Each row was made from one small tree. The marks that hang from a mark follow it in brackets, in alphabetical order. Every link used is in the known rows. Write each row's tree.
Known rows:
monas[sabilu[zuzos]]: [ 1.57 -1.61  0.10 -1.59  0.44  1.85 -0.51 -0.41 -1.37  0.56  1.38 -1.80
 -0.76  2.44 -2.49  0.19 -0.55 -0.12  2.53  1.20  1.08  3.66  3.16 -0.15
 -0.93 -1.22  1.07]
monas[sabilu[gusa potoval zuzos]]: [ 2.47 -1.87  2.45 -2.03  0.89  1.49  0.41 -2.11 -1.05  0.01 -0.66 -4.15
  0.18  0.56 -2.37 -1.00 -0.05 -0.73  3.03  2.02  0.70  2.96  3.77  1.41
 -0.03 -1.47  2.49]
pomap[parub sabilu[gusa monas zuzos]]: [ 6.66 -0.74  1.44  2.09 -1.80  1.39  1.79 -4.64 -2.10 -1.58 -2.96 -6.19
  1.60  1.04  0.06  1.24  1.78  0.55  0.60  2.23 -0.59  2.07  3.52 -1.61
 -0.50  0.46  6.51]
sabilu[monas potoval[parub[gusa]] zuzos]: [ 5.93 -3.05  6.16  1.44  2.40  0.87 -1.43 -2.44  0.35 -0.52 -3.55 -2.24
 -0.20  0.07 -0.04 -0.32 -0.79 -0.52  1.01  1.63  0.40  0.11  3.12  1.41
 -1.59  1.91  4.37]
potoval[parub]: [ 2.34  0.13  2.70  1.18  0.06  2.71  0.12 -0.43 -1.34 -0.78 -0.80  2.43
 -1.38  0.41 -1.58  0.90 -0.99  0.07  0.31  0.80  1.56  3.04 -1.10  1.21
 -1.07 -0.29  0.14]
parub[gusa[sabilu[monas]] pomap zuzos]: [ 4.89 -2.22  2.14 -0.71  3.25  4.06 -1.93 -3.51  2.60  7.07 -3.49 -1.49
  1.05  0.80  0.41  0.80 -2.48 -0.77  0.48 -3.40  2.44  0.62  5.09  0.27
 -0.99 -0.10  2.55]
parub[gusa monas zuzos[sabilu]]: [ 5.33 -2.53  1.46 -0.05  3.26  2.70 -1.75 -4.72  1.56  7.05  0.58 -0.78
  1.58 -0.74  1.35  1.31 -2.42 -0.45 -1.40 -3.09  1.16  1.84  3.47  1.57
 -0.32 -0.15  4.33]
potoval[parub[zuzos] sabilu[gusa monas]]: [ 5.95  0.95  6.08  3.08  0.78  1.68 -0.99 -1.74  1.08  1.53 -4.54 -1.12
 -0.10 -1.46 -1.95  2.78 -1.75 -0.63  0.99  0.36  0.65  1.89  0.73  1.78
 -0.70 -2.28  1.62]
gusa[parub[monas[sabilu[zuzos]] pomap]]: [ 0.25 -1.60  1.61 -1.08  2.37  2.99 -1.11 -3.71  2.28  1.25 -1.63  0.26
 -1.11  0.23 -5.51  0.60 -1.86 -0.47  1.68 -0.37  0.66  2.50  1.40 -1.64
 -0.55 -0.36  5.88]
pomap[parub[monas] sabilu]: [ 3.93 -0.30  0.65  1.14 -0.23  2.26  2.53 -4.13 -1.68  0.40 -1.01 -1.14
  1.22  0.83 -0.23  0.21  0.87  0.75 -1.06  1.53  0.28  2.78  1.69 -1.93
 -0.12 -0.29  6.62]
parub[gusa monas pomap zuzos[sabilu[potoval]]]: [ 6.35 -2.57  2.79 -1.34  5.56  3.71 -0.20 -6.86  4.01  8.31  0.17 -0.16
  1.59 -1.75  0.13  0.03 -3.56 -0.50 -0.55 -3.77  0.73  0.63  4.59  0.78
 -0.49 -0.67  6.07]
monas[sabilu]: [ 0.78 -1.05 -0.14 -2.61  0.47  2.59 -0.35 -0.23 -1.08  0.39 -0.01 -0.40
  0.30  2.35 -1.98  0.34 -0.53  0.53  2.52  0.40  1.98  4.06  2.03 -0.43
 -0.34 -2.12  0.88]
parub[zuzos]: [ 2.56 -1.15  0.59 -0.24  1.82  2.19 -2.12 -0.92 -0.67  1.50  0.58 -2.27
 -0.67  0.24  1.11 -0.37 -2.16  0.38 -1.39 -1.07 -0.16  2.87  1.73  0.72
 -1.22 -1.50 -0.37]
parub[pomap zuzos[sabilu[monas]]]: [ 6.34 -1.04  0.22 -1.19  2.45  2.97 -1.27 -4.19  2.60  2.86  0.52 -1.89
  0.76 -0.02  0.94  0.44 -2.35  1.08 -0.08 -3.02 -0.95  2.69  3.29 -0.91
 -1.09 -2.47  2.51]
parub[monas pomap[sabilu[gusa]]]: [ 4.41 -0.86  2.29 -0.35  1.89  3.44  2.62 -4.41  1.42  4.07 -1.31 -1.13
  1.52 -0.29 -3.24  2.30 -1.54  0.73  0.95 -3.03 -0.11  1.46  0.26 -1.01
  0.46 -2.53  5.82]
parub[gusa pomap zuzos]: [ 4.27 -1.84  1.30 -1.26  4.03  4.41 -1.02 -3.60  1.77  6.54 -0.35 -0.90
 -0.20  0.01 -0.03  0.72 -3.91 -0.36  0.50 -3.03  1.81  0.58  4.03  0.09
 -1.74 -0.15  1.38]
potoval[parub[pomap] sabilu[monas zuzos]]: [ 6.55  0.28  5.44  3.26  1.22  1.68  0.12 -1.53  1.61  1.77 -2.62  1.76
 -2.04  0.43 -3.87  3.19 -1.40 -0.38  2.14  1.12  0.17  0.55  0.97 -0.22
 -1.56 -0.83  2.44]
pomap[sabilu[monas]]: [ 4.72 -1.03  0.98  0.53 -2.01  1.37 -0.22 -1.30 -1.02  0.01 -2.30 -2.54
  1.65  1.72  1.36  1.48  0.53  1.85  0.52  0.21  0.60  2.81  0.97 -1.63
 -0.35 -1.49  3.67]
gusa[sabilu]: [ 2.12 -1.27  0.43  0.27 -1.63  1.78 -0.85  0.15 -1.73  1.44 -2.71  0.48
 -0.33  2.50  0.20  0.44  2.17 -0.14 -0.41  0.14  1.61  2.69  0.84  0.83
  1.01 -0.46  0.43]
pomap[parub[gusa] sabilu[monas potoval zuzos]]: [ 6.88 -2.18  2.72  1.34 -0.10  1.21  1.15 -5.08 -1.18  0.35 -3.06 -3.94
  1.34  0.90  1.94 -0.84  1.29  0.14  0.21  3.64  0.80  0.75  5.48 -1.56
 -1.13  2.35  7.81]
potoval[sabilu[gusa[parub[pomap zuzos]] monas]]: [ 5.20 -0.25  3.57  1.15  0.40  1.47 -1.40 -2.48  1.59  1.53 -5.48 -2.38
  0.13  0.02 -2.37  3.46 -0.39  0.19  1.82 -0.28 -0.15  0.79  0.95 -0.54
  0.34 -1.87  3.21]
monas[sabilu[gusa[parub]]]: [ 0.42 -0.77  0.72 -2.44 -0.35  2.70 -0.49 -1.90 -0.50 -0.37 -2.17 -2.40
  0.63  0.94 -3.45  0.73 -0.30 -0.22  3.22  0.72  2.05  4.14  1.89  0.18
  0.35 -1.83  2.45]

Write each row's tree:
[ 4.86 -2.36  3.76  0.30  0.69  0.50  0.66 -2.81 -1.78 -0.57 -1.41 -5.35
 -0.82 -0.75 -0.66 -0.67  0.74 -0.67  0.84  1.86 -1.38  0.66  2.22  2.53
  0.25  0.35  2.34]
sabilu[gusa potoval zuzos]
[ 1.90 -0.78  1.57 -0.15 -0.26  2.32 -1.55 -2.93 -0.50 -0.41 -3.06 -3.92
 -0.22 -0.95 -1.65  1.00 -0.68 -0.37  0.48 -0.15  0.23  2.66  0.52  1.08
  0.26 -0.63  2.07]
sabilu[gusa[parub[zuzos]]]
[ 0.90 -0.94  0.93 -0.73  1.83  3.01 -2.46 -3.27  1.91  0.75 -1.51 -0.75
 -1.84 -0.67 -2.23 -0.57 -2.48 -0.11 -0.06 -0.23  0.22  2.64  1.58 -1.16
 -1.26 -0.33  2.97]
gusa[parub[pomap zuzos]]
[ 5.45 -1.69  1.23  1.55 -1.99  0.62 -0.43 -1.45 -1.26  0.20 -0.92 -3.98
  0.57  1.69  0.92  1.36  0.55  1.24  0.60  1.11 -0.29  2.42  2.05 -1.41
 -0.96 -0.60  3.88]
pomap[sabilu[monas zuzos]]
[ 4.12 -0.40  4.64  1.31  3.18  4.16  0.51 -4.20  2.15  5.55 -0.62  1.51
  0.13 -1.82 -2.17  0.57 -4.15 -1.00 -0.05 -1.52  2.41  2.11  1.95  1.02
 -1.82 -0.56  4.25]
potoval[parub[gusa monas pomap[sabilu] zuzos]]
[ 5.28 -2.41  2.46  0.29  2.78  3.62  1.77 -4.84  1.78  7.63 -0.50 -0.05
  0.75  0.50 -2.47  2.53 -2.26 -0.23  1.28 -2.51  1.58 -0.13  2.76 -0.91
 -0.65  0.45  6.49]
parub[gusa monas pomap[sabilu[zuzos]]]
[ 4.46 -1.75  5.86  0.05  2.96  1.63 -1.76 -2.05  1.13 -1.63 -4.50 -1.67
  1.13 -0.80  0.87 -1.34 -1.61  0.50 -0.17  0.27  0.30  1.77  1.60  1.17
 -1.14 -0.78  3.44]
sabilu[monas potoval[parub[zuzos]]]
[ 3.16 -0.40  1.61  0.78 -1.96  1.76  0.06 -3.49 -0.47  1.20 -1.83 -3.87
  0.90 -1.03 -0.52  0.55 -0.19  0.29  0.03  0.85  0.50  3.45  0.96 -0.12
  0.25 -1.59  4.75]
pomap[sabilu[gusa[parub[monas zuzos]]]]
[ 6.60 -3.17  5.07  0.39  1.46  0.32 -0.67 -3.15 -0.46 -1.71 -4.69 -7.23
  1.18 -0.11 -0.34  0.64  0.72  0.07  1.54  0.27 -1.66  0.03  2.70  1.59
  0.09  0.10  4.35]
sabilu[gusa monas potoval zuzos]
[ 5.91 -0.94  3.59  2.12 -0.17  0.66 -1.03 -2.40  0.93  1.17 -4.54 -2.97
 -1.00  0.66 -3.28  3.86  0.39 -0.19  2.36  0.83 -0.76  0.12  1.38 -0.60
  0.10 -0.64  3.58]
potoval[sabilu[gusa[parub[pomap]] monas zuzos]]
[ 5.03 -3.18  5.29  0.54  0.96  0.21 -1.91 -4.10  0.52 -2.74 -5.97 -7.00
  0.48 -0.89 -1.54  0.13  0.60 -0.44  1.56  1.49 -1.38  0.41  2.77  0.99
  0.02  1.10  6.13]
sabilu[gusa[parub] monas potoval zuzos]
[ 7.79 -1.04  2.95 -0.57 -0.46  1.60  0.58 -4.87  1.13 -0.80 -2.83 -1.53
  2.19 -0.78  0.90  0.86  1.11  0.97  1.31 -0.23 -0.30  2.49  1.48  1.09
  0.91 -1.39  4.69]
zuzos[sabilu[gusa monas potoval[parub[pomap]]]]
[ 3.03 -1.25  4.39  2.24  1.27  2.92 -0.09 -1.96 -0.19  3.72 -2.19  2.70
 -0.57  0.24 -2.47  1.52 -0.99 -1.59  0.01 -0.18  2.89  1.69  0.76  2.26
 -0.48  1.38  3.06]
potoval[parub[gusa[sabilu[zuzos]] monas]]
[ 6.43 -1.89  3.60  0.98 -1.65  0.26  0.54 -3.19 -0.93 -0.39 -2.89 -6.30
  1.50 -0.13  0.98  0.07  1.02  0.69  1.02  1.89 -0.63  1.75  2.69  0.19
 -0.03 -0.82  5.23]
pomap[sabilu[gusa monas potoval zuzos]]
[ 2.64 -0.98  3.53  0.27  0.45  2.05 -0.44 -1.50  0.18  1.67 -3.11  0.92
 -0.54  0.03  0.08 -2.12  0.60 -1.01 -0.75  1.27  1.60  2.49  2.05  1.97
  0.29 -0.71  1.68]
gusa[sabilu[potoval[parub[pomap zuzos]]]]
[ 5.09 -1.72  1.34  0.02  3.46  2.86  0.35 -5.86  0.07  2.89 -0.83 -0.87
  1.19 -0.29  1.16 -0.45 -0.73 -0.46 -1.73 -0.15  0.59  1.51  4.15  0.23
 -0.43  1.23  5.88]
pomap[parub[gusa monas zuzos[sabilu[potoval]]]]
[ 6.18 -2.40  2.70  1.25  0.21  1.08 -1.07 -2.10 -1.22 -0.94 -3.72 -6.83
  0.97  1.43 -1.36  3.48  0.45  0.33  1.87 -1.47 -1.30  0.71  1.73  0.66
 -0.15 -0.09  2.84]
sabilu[gusa monas zuzos]
[ 6.27 -0.80  2.54 -0.19 -0.72  1.35  1.19 -4.54 -0.10  0.07 -0.70 -0.33
  1.14 -1.42  0.58  0.11  1.27  0.28  0.21  0.73 -0.12  3.04  0.67  2.27
  1.32 -1.23  3.98]
zuzos[sabilu[gusa potoval[parub[monas]]]]
[ 2.45  0.12  4.51 -0.07  4.06  4.23  0.59 -3.47  2.26  2.93 -0.57  0.44
  0.09 -1.82 -4.47  0.20 -4.22 -1.03  1.01 -1.95  1.39  3.43  1.46  1.36
 -1.42 -2.64  3.12]
potoval[parub[monas[sabilu[gusa]] pomap zuzos]]
[ 3.67  0.13  2.34  1.31 -1.32  1.08 -0.38 -1.45 -0.46  1.16 -3.64 -0.55
 -1.29  0.23 -2.44  3.06  0.88 -0.12  1.47  1.60  0.33  1.26 -0.32  0.25
  0.97 -1.19  1.69]
potoval[sabilu[gusa[parub]]]
[ 3.14 -0.84  3.33  2.00 -0.38  2.73 -0.42 -1.10 -1.09  2.39 -1.89  2.34
 -1.32  0.79 -1.21  1.09 -0.34 -1.39  0.49  1.24  3.23  2.02  1.23  2.15
 -0.89  1.58  0.97]
potoval[parub[gusa[sabilu[zuzos]]]]
[ 2.65 -1.66  4.75 -1.24  3.03  2.32 -0.23 -5.41  1.90  0.57 -4.22 -3.72
  0.44 -2.99 -2.35 -1.41 -1.49 -0.77  0.33 -0.15 -0.45  1.27  1.57  1.51
  0.63 -0.96  5.57]
sabilu[gusa[parub[monas pomap zuzos]] potoval]
[ 0.03 -2.10  3.47  0.18  0.23  1.27 -2.09 -2.87  1.23  0.79 -5.57  0.80
 -0.47 -0.28 -2.03 -1.76  1.59 -1.28 -1.05  1.76  1.37  2.40  1.09  0.77
  1.50  0.73  6.12]
gusa[parub[monas] sabilu[potoval]]
[ 2.07 -1.81  3.20 -1.34  1.49  1.86 -0.07 -1.65 -0.41  0.91  0.22 -0.62
 -0.77  0.73 -2.18 -1.80 -1.09 -1.03  2.59  2.91  2.13  3.08  4.05  1.30
 -1.23 -0.25  2.45]
monas[sabilu[potoval[parub[gusa]] zuzos]]
[ 1.94 -0.93  0.98 -0.44 -0.50  2.60 -1.17 -3.30  1.52 -0.36 -3.09 -0.34
 -0.68  0.40 -2.37  0.66 -0.76  0.75  1.15  0.53  0.75  2.48  0.72 -2.50
 -0.58 -0.14  5.02]
gusa[parub[pomap[sabilu[monas]]]]
[ 1.75 -1.31  2.20 -3.18  0.83  2.21  0.64 -1.92 -0.76 -0.14 -1.95 -2.79
  1.30  0.46 -1.91 -0.85 -0.06 -0.10  3.00  1.11  1.59  3.37  2.59  1.25
  0.57 -2.37  2.31]
monas[sabilu[gusa potoval]]
[ 5.93 -1.17  0.56 -0.24  0.43  1.69 -2.08 -3.20  0.35  1.15 -0.49 -4.19
  1.43 -0.33  2.25  0.84 -0.85  0.78 -0.73 -1.84 -0.79  3.36  2.59  0.92
 -0.23 -2.05  1.78]
parub[zuzos[sabilu[gusa monas]]]
[ 2.00 -0.88  4.05  0.31  2.21  3.68  0.20 -2.06  0.26  3.12 -1.49  2.97
  0.32  0.16 -3.32  1.58 -2.32 -1.03  1.48 -0.49  3.54  2.55  0.77  1.62
 -0.87  0.14  3.16]
potoval[parub[gusa monas[sabilu]]]
[ 1.60 -1.53  1.98 -1.50  2.36  2.83  0.62 -2.19 -0.12  2.10 -1.46 -1.35
  1.70  0.85 -3.69  1.97 -1.09  0.06  1.59 -2.17  0.98  2.82  0.58  0.64
  0.70 -2.39  3.84]
parub[monas[sabilu[gusa]]]
[ 7.54 -1.77  1.59 -1.04 -1.02  0.84 -0.10 -4.16  0.09 -1.02 -2.69 -2.95
  2.54  0.03  2.30  1.07  2.05  1.36  0.85 -0.35 -0.75  2.38  1.62  0.91
  1.47 -1.30  4.31]
zuzos[sabilu[gusa monas potoval]]
[ 5.67 -1.13  3.23  1.69  0.17  1.13  3.22 -6.03 -1.60 -0.03 -1.62 -4.85
  1.03 -1.05 -0.63 -1.18  1.34 -0.42 -0.58  3.17 -0.96  1.69  3.46 -0.12
  0.16  0.39  8.27]
pomap[parub[monas] sabilu[gusa potoval zuzos]]
[ 1.72 -1.58  2.55  0.09  1.32  2.20 -0.46 -4.51  2.17  1.18 -1.91 -0.30
 -1.08 -0.90 -3.62 -0.34 -1.25 -0.13  0.32  0.78  0.00  1.85  1.03 -1.58
 -0.38  0.16  7.05]
gusa[parub[monas pomap[sabilu[potoval zuzos]]]]
[ 5.28  1.29  6.39  2.63  3.00  2.96  1.16 -3.59  2.58  4.73 -2.42  1.04
 -0.83 -2.68 -4.64  2.49 -3.19 -1.36  0.79 -0.90  0.40  1.40  0.32  1.79
 -0.48 -2.87  2.92]
potoval[parub[monas pomap zuzos] sabilu[gusa]]
